Each row comes from the steps of one walk. Every step used is in the known rows, and no mark comes twice. Write the walk behind each row, first mark first.
(in the rows, 128 means zero)
Known rows
z/q/h/n: [172 174 108 130 109 125  97 107 109 160  96 181 115 150 132  81  86 130
  94 123  69 134 151  98 123 154  88 121  97 110 124  83  92 133 151 111
 121 174  93 147 114  80 152 134]
p/y/w: [112 122 143 177 166 141 115 157 120 155  66  66 100 173 131 127 141 147
  95 133 128 145 142 144 138  79 137  99 169 177 101 111  91 114  99  97
 128  87 112 126 151 149 133 159]
w/y/p/q: [127  80 108 146 121 171 103  93 170 138 113  82 136  91 145 127 135  96
 154 153 141 139 120 107 100 122 134 145 122 133 137 191 157 158 134 166
  88  85 179 176 104  96 121 144]
n/h/q/w/y/p: [ 46 120 112 143 152 121 183 127 168  48 150 148 139  70 152 120 150  78
 132  90 150 154  20 155  80 122 153 145 123 106 144 144 164 138 100 224
 123 123 141 110 116 148 138 120]
y/w: [110 136 171 150 118 128 112 145 112 150 109 109  73 149 135 108 165 141
 107 136 135 147 168 140 159  95 113  88 135 174 145 115  87 127 141 108
 131 106  93 144 139 131 133 144]
p/n: [154 144 157  84 105 150  78 149  99 138 140 130 120 197 126 140 137 147
 129 169 133 132 184 112 163 100  85 106 126 153 137 131 143 105 141  66
 118 115 109 167 159 123 112 131]
n/h/b/f: [ 73 160 187 128 133 146 147 139 180 146 100 139 102 178 106  88 126 150
 117  51 141 172 116 116 137 149  97 138 129 113 144 113 113  89 222 111
 101  95 135 103  94 153 120 132]
h/q/w/y/p/n: [117 114  68 137 151 117 138 122 154  69 189 167 158 129 155 174 160  81
 147 139 119 131  82 164 100 128 118 137 108 129 147 177 205 135  95 175
 142 118 151 157 160 138 115 113]
n/h/q: [ 88 154 197 116 104 136 170 137  87  90 112 156 107 100 118 121  99 139
 137 118 150 123 126  97 124 103 126 129 133  98 148 119 117 128 154 151
 111 120 126 117 102 109 152 136]
z/q/w/y/p: [ 98 115  72 156 150 138 118 123 150 106 136 140 123 108 145 147 139  81
 123 127 122 170  79 153  66 140 118 152 106 144 137 133 157 173 104 161
 117 120 184 158 119 138 111 166]
z/q/n/p/y/w: [174 112  52 160 182 134 138 111 126 143 132 101 173 144  93 192  92 130
 112 145  92 103 127 199 107 143 148 123 182 128 129 111  64 126  72 106
 154 135 127 122 160 178 119 134]
n/h/q/z: [ 99 181 199  90  90 142 189 171  92 111 141 123 109  92 143 117 100 173
 151 144 162 113 127 119 114  78 131 148 139  95 153 100 149 143 156 169
 104 147 114  80  87 123 158 128]
h/n/p/q: [194  93  96  95  98 122  97  73 100 152 126 139 159 115 102 146 103 119
 140 140 135 118 193 134 178 150 165 106 153 109 150 144 122 135 108 126
 117 123 137 159 128 103 134 114]
q/w/y/p/n: [108 109  74 112 150 129  97 140 180  93 175 122 155 165 150 137 189  85
 117 145 128 165  88 174 124 124 114 119 107 153 132 155 194 106  91 138
 123 113 130 159 175 161  99 116]
h/n/p/q/x: [213  92 115 108  77  89 101  96  96 162 147 132 143 132  89 148  90 121
 132 153 139  86 172 148 145 111 214  89 130 138 124 177 126 143 103 129
 187 161 111 135 132 100 147 119]
y/w/q/p/n: [211 132 103 144 160 122 125 115  92 113 148 142 160  97 125 151 143 143
 151 183 109 112 201 138 143 163 143 109 129 180 198 138 117 143  90 128
 168 138  87 136 159 113 115 128]
v/h: [ 91 147 190 128  94 102 112 163 106 141  93 110  84 134 129  97 139 132
  98 120 138 129 130 112 164  92 119 119  93 126 108 104 124 110 156  92
  97 135 122 137 103 126 104 138]
w/q/p/y: [152 101 121 155 152 125 124 131  75 119  86  97 154 115 129 147  97 161
 151 162 170 130 146 103 103 167 167 160 145 159 117 120 138 176  70 101
 146 111 175 119 121  89 123 182]
q/w/y/p: [ 57  98 100 135 127 108 101 145 165 102 143 105 116 135 157 109 189  95
 115 114 162 181  64 162 108 124 124 127 114 152 115 138 173 148  98 151
 120 102 164 143 149 145 117 144]
y/p/n/h/b/f: [150 158 123  92 172 171 141  89 222 139 148 151 141 179  99 110 158 119
 125  78 120 158  99 139 146 143  90 161 125 121 179 174 136  51 217 129
 120 110 118 106 143 183  69 103]
w/q/h/n/p: [140 104 115 102 113 109 126  81  89 122 116 147 149  85 126  80  93 141
 141 104  95 113 136 122 150 186 148 131 121  86 130  97 104 140 105 135
 137 160 118  96 121  99 157  91]
f/b/h/q/w: [ 65 169 118 139 114  58 165 178 116 118 186 213  77 104 139 175 138 128
 143  66 153 119 117 101 118 156  85 127 123 108  41  87 130 139 120 113
 189 148 165 111 120 139 164 112]
f/b/h/q/x: [111 154 184 144  70  65 163 162 101 150 189 183  62 118 123 180  99 135
 141 111 156  80 119  73  81 120 117 135 111 121  39 143 116 150 164 105
 239 186 151  98 125 104 169 137]
y/w/q/h/b: [ 91 119 142 190 152 119 189 120 132 151  91 136 115  81 152  69 140 164
 146  64  73 115 128 103 121 141 109 118 118 149 123 111  94 148 180 137
 132 137  96  88  92 130 147  98]
y/p/n/h: [157 148 140  62 147 176 119 106 154 105 148 126 140 144 106 106 167 117
 119 146 136 132 108 133 160  95 118 136 143 132 158 162 132  67 139 142
 114 126  74 118 160 164  86 112]
p/y: [108 116 169 132 132 154  95 159  95 150  72  78 105 193 131 135 114 148
 108 144 166 146 137 110 132  90 122 134 157 161  81 111 131 126 111  65
 116  83 162 136 132 126 138 176]
v/h/b: [ 85 135 166 145  96  95 137 157 127 166 102 124 114 146 131 104 142 137
 108  79 143 127 130 103 165 113  99 141  94 114  98 125 142 109 210  93
  96 139 131 110  92 152  80 119]
f/b: [102 148 164 104  68 102 108 135 102 151 177 133  88 153 138 153 133 162
 117 106 182 120 172  77 130 136  78 128 151 136  72 127 145 118 159  91
 118 124 161 132 135  99 132 157]
n/h/v: [116 146 224 106 110 158 131 141 147 109 114 143 101 147 124  95 152 164
 118 132 146 144 131 126 146 122 146  94 115 120 141 113  79 130 131 143
 107 125  99  89 105 143 153 144]
p/q/h: [129 127 146 129 104 137 126 132 135 144  80 115 102 103 133  74 121 147
 147 105 124 107 151  80 145 101 146 105 130 155 105 111 114 152 146 109
 100 110 105 156  86  81 179 115]
z/q: [149 152 161 123 108 157 104 136  60 151 100 152  83 147 112 154  90 134
 126 150 119 137 180  98 110 117  93 134 122 143 136 101 116 164 159  95
 120 114 163 170  98  96 126 179]
b/h/n/p/q: [177 112  90  92 131 133  96 104 123 163 107 146 135 109 105 137 110 101
 141 134 118 127 173 125 179 168 149 118 123  87 110 119  78 126 113 104
 150 141 125 137 120 138 138  85]
n/p/y/w/q: [132  78 130 167 193 152 159 113  89 127  77  69 142  91 102 154 101 141
 155 131 116 112 136 152 130 131 191 122 175 148 124 108  87 153  62 130
 145  92 156  90 138 149 141 138]
z/q/w/y/p/n/h: [141 156  57 121 192 172 140 123 191  78 164 155 180 108 116 141 136  63
 111 138  79 151  60 161  88 125 138 148 125 127 165 132 160  91  85 196
 100 130 109 138 145 172 107 122]
f/b/h/q: [ 86 162 158 132  95  98 150 145 103 148 171 190  71 102 137 178 109 141
 150  92 155 108 144  61 114 162  62 148 123  87  54 111 112 140 176 104
 174 149 172 112 117 108 151 125]
z/q/p/y/w: [202 130  56 198 186 128 120 116 103 154  92  96 125 125 112 173  97 131
 106 165 118 144 167 150 104 144 161 139 161 183 143 107  85 156  92 119
 155 132 122 128 145 122 112 183]

Which walk is each row?
[150  84 132  99 106 136 123 103  89 139 109  98 123  93  99 160 114 140
 172 132 155 103 182 118 168 120 176 114 160 141 144 138 118 164 122 114
 103  91 161 144 113 115 131 129]	n/p/q
[ 78 133 109 162 136 133 112 164 115 112 112 136 123 138 144 150 113 107
 118 134 108 161 113 136  73 135 117 127 107 137 121  84 159 167 103 133
 104 107 173 173 113 117 150 167]	z/q/w/y
[123 117 228 130  82 118 126 159  52 127 108 135  92 128 112 116  93 162
 167 168 154 100 139  94  84  96 156 119 101 164 119 148 134 179 120 107
 186 143 154 133 102  76 167 177]	w/q/x
[114 118 117 115  89  62 173 127 102  99 171 149 157  89 120 158 111 135
 139 117 137  69 105 165 145 150 138 140 121  54 142 123 132 133 119 127
 141 180 134 120 125 142 105  91]	v/h/q/n/p
[136 165 179  71 132 168 111 155 124 108 131 126 136 165 107 113 139 140
 112 153 128 132 142 117 162  91 117 113 145 129 144 117 125  61 136 107
  89 117  70 131 148 149 124 119]	p/n/h
[109  98 126  70  96  97 104 130 102 116 180 113 144 162 122 147 141 146
 127 144 166 119 140 169 147 150 110 118 159 103 141 124 122 131 119  78
 147 147 140 129 152 146 104 117]	q/n/p
[118 159 154 103 117 123  62 156 113 171 103 161  93 185 133 101 138 112
  86 143 127 173 149 114 166 152  63 114  92  97  92  94  82 109 142  73
 157 153 105 142 131 138 137 124]	b/h/n
[ 84  86 135 125 116 144  91 105 157 130 128  74 112 136 159 117 158  96
 123 153 160 170  95 121  95 130  97 152 112 132 124 164 146 143 153 144
 102 107 172 148 136 120  95 159]	w/y/p
[147 151 114  87 139 177 167 123 176 103 202 101 174  92 163 139 117 113
 154 175 113 112  80 142  87  97 123 181 125  82 176 171 199 112 143 220
  91 154 109  88 135 143 114  99]	w/y/p/n/h/q/z
[109 134 146 122  82 103 146 150  82  99 165 177 129 158 148 155 115 160
 142 152 152 103 135 131 106 141  64 124 125  93 138 141 141 155 135  97
 161 139 144 171 117  96 141 133]	h/q/n
[ 94 139 147 207 166 125 185 113 180 155  72 151  91 113 138  63 130 162
 148  39  67 135 119 113 117 175 105 119 101 147 149 101  85 140 198 130
 147 106 126  94  84 121 161 103]	y/w/q/h/b/f
[177 129 121  74 121 157  83 109 129 129 161 131 123 175 118 139 175 119
 129 165 147 141 145 127 157 106  91 136 127 156 147 176 148 106 144  99
 136 124 123 155 162 140  76 130]	y/p/n
[159 146 183 142  80 123 113 149  60 155 112 147  74 159  98 152  74 144
 117 166 134 111 147 111  78  78 141 118 108 167 119 134 120 177 150  95
 182 157 138 153 107  87 149 190]	z/q/x
[113 110 100 105 169 172 135  89 223 123 176  94 194 148 143 119 157  94
 121 116 109 149  73 130 111 132 100 169 129 106 140 192 171  60 198 166
  76 127 110  99 149 184  62  96]	w/y/p/n/h/b
[136 128 120 150 158 118 175 123 106  85 104 110 151 100 123 150  87 144
 123 130 171 122 105 125 108 136 182 166 168 124 130 128 131 132 106 151
 134 129 129  85 131 109 133 153]	n/h/q/p/y
[195 112  91 113 105  97 111  89 122 152 107 136 163  81 100 126 110 104
 111 116 113  94 162 133 197 141 192 114 120  81 138 133 118 105 109 140
  99 153 116 141 114 122 108  86]	v/h/n/p/q
[114 124  66 156 149  96 152 139 183  75 174 158 167  93 147 149 158  68
 128 115  95 106  50 164 119 120 144 142  76 103 137 161 201 106  92 189
 123 149 134 148 149 154  88  88]	v/h/q/w/y/p/n
[ 95 135  85 101 169 147 129 140 210  66 172 110 180 134 129 107 186  79
 110 123 117 161  48 176 124 112 139 127 131 128 143 149 167  74  85 180
  92 122  88 118 174 186 106 107]	q/w/y/p/n/h
[161 112  75 175 179  92 122 109 144 161  89  76 157 132 108 120 129 100
  57 106  88 117 117 196 197 121 195 113 142 107 108 107  79  66  70 140
 122 156  78  90 168 183 100 100]	v/h/n/p/y/w
[139 120 130 124  82  79 135 113  63 107 142 154 106 111 150 169 113 143
 150 153 185 127 174 110 122 162 130 139 120 134 159 139 146 181 143 119
 169 142 152 137 124  66 116 158]	h/q/p
[126  76  87 126 114 116 164  87 149 159 114 102 143  79 115 114 120 149
 169  52 121  91 149 103 165 143 168 134 154 131 107 128 126 142 194 118
 100 124 132  92  95 136 126  62]	n/p/q/h/b
[125 174 128 105 100  89  80 139 139 181 171 180 100 164 144 140 135 125
  85 102 137 144 151  83 147 179  47 132 121  88  47 101 102  87 150  83
 165 169 122 124 148 129 135 121]	f/b/h/n
[ 78  98 111 161 126 129 112 169 154 104 106 105 147 115 144 126 137 113
 142 129 137 141 128 129 111 109 155  98 123 152 112 118 175 157  85 145
  89  75 159 181 110 110 173 133]	p/q/w/y
[100 131 169 179 140 132 160 132 109 119  80 123  87  75 143  62 135 150
 139 104  84 112 133 106 131 122 131 101 118 153 134  86  71 154 120 140
 138 131  82 111 100 105 177 116]	y/w/q/h
[204 144  82  81  87  96 128 121 127 178 142 107 165  66 123 117 106 140
 123 142 118  86 163 149 182 117 189 133 112  81 142 108 149 124 106 156
  85 175 104 102  96 132 115  76]	v/h/n/p/q/z
[138 141 154 167 167 164 155 173  97 159  89  65 126 106 142 119 108 179
 146 168 123 111 136 139  97  84 152 131 152 162 120  92 122 164  69 137
 123 113 134  91 104 138 156 154]	p/y/w/q/z
[123 126 123  94 160 183 109 107 201  98 160  88 167 137 139 111 150  86
 113 152 117 147  79 136 120 117 112 150 133 114 151 170 160  67 132 174
  78 120 103 126 158 159  92 121]	w/y/p/n/h
[142 166 174  95 130 160 157 132 102  84 145 169 147 135 112 146 102 134
 143 141 119 102 145 108 144  97 120 122 138 102 166 136 139  87 144 143
 117 125  96 135 134 117 140 105]	p/n/h/q
[147 118 159 221 181 162 168 129 163 127  64 114 116 108 140  86 125 173
 145 118  62 105 100 139 115 138 185  95 121 156 105  99  52 161  65 150
 150 124 104  70 110 134 191 127]	p/y/w/q/h/v
[148 100  57 163 176 100 121  96 162 152  97  74 139 141 130  93 128 122
  74  85  82 126 110 187 176 134 180 105 168 130 107  91  61  85  83 129
 142 155  59  72 180 165 142  85]	q/h/n/p/y/w
[140 114 146 128 107 114 121 121  53 110 115 134 127  92 135 131 122 161
 169 163 175 133 166  95 114 181 133 151 121 154 156 118 141 186 112 110
 153 133 165 133 110  73 121 165]	w/q/p
[153 124 128 116  90 130 112 144 126 135 136 145 154 146 125 134 125 157
 142 159 143 106 166 123 120 119 100 101 150 128 123 146 131 148 113  88
 124 114 123 200 103  97 145 133]	p/q/n
[156 132  46 128 167 156 104 119 161 105 168 157 164 136 132 172 142  73
 126 157  85 147  98 163  87 136 109 142 105 147 150 143 182 132  97 152
 121 120 153 171 157 151  99 135]	z/q/w/y/p/n
[ 70 143 155 149 123 110 138 135 188 171  88 130  72 188 140  66 133 163
 122  40 122 156 117 102 136 163  78 134 103 136 118  97 115 120 233  76
 123 110 136 110 102 123 137 111]	q/h/b/f
[136 101 105 100 134 165  76 105 171 126 167  95 148 169 156 143 154  94
 127 178 118 149 116 126 117 123  91 142 119 137 140 177 171 104 140 133
 100 110 142 161 170 132  85 135]	w/y/p/n
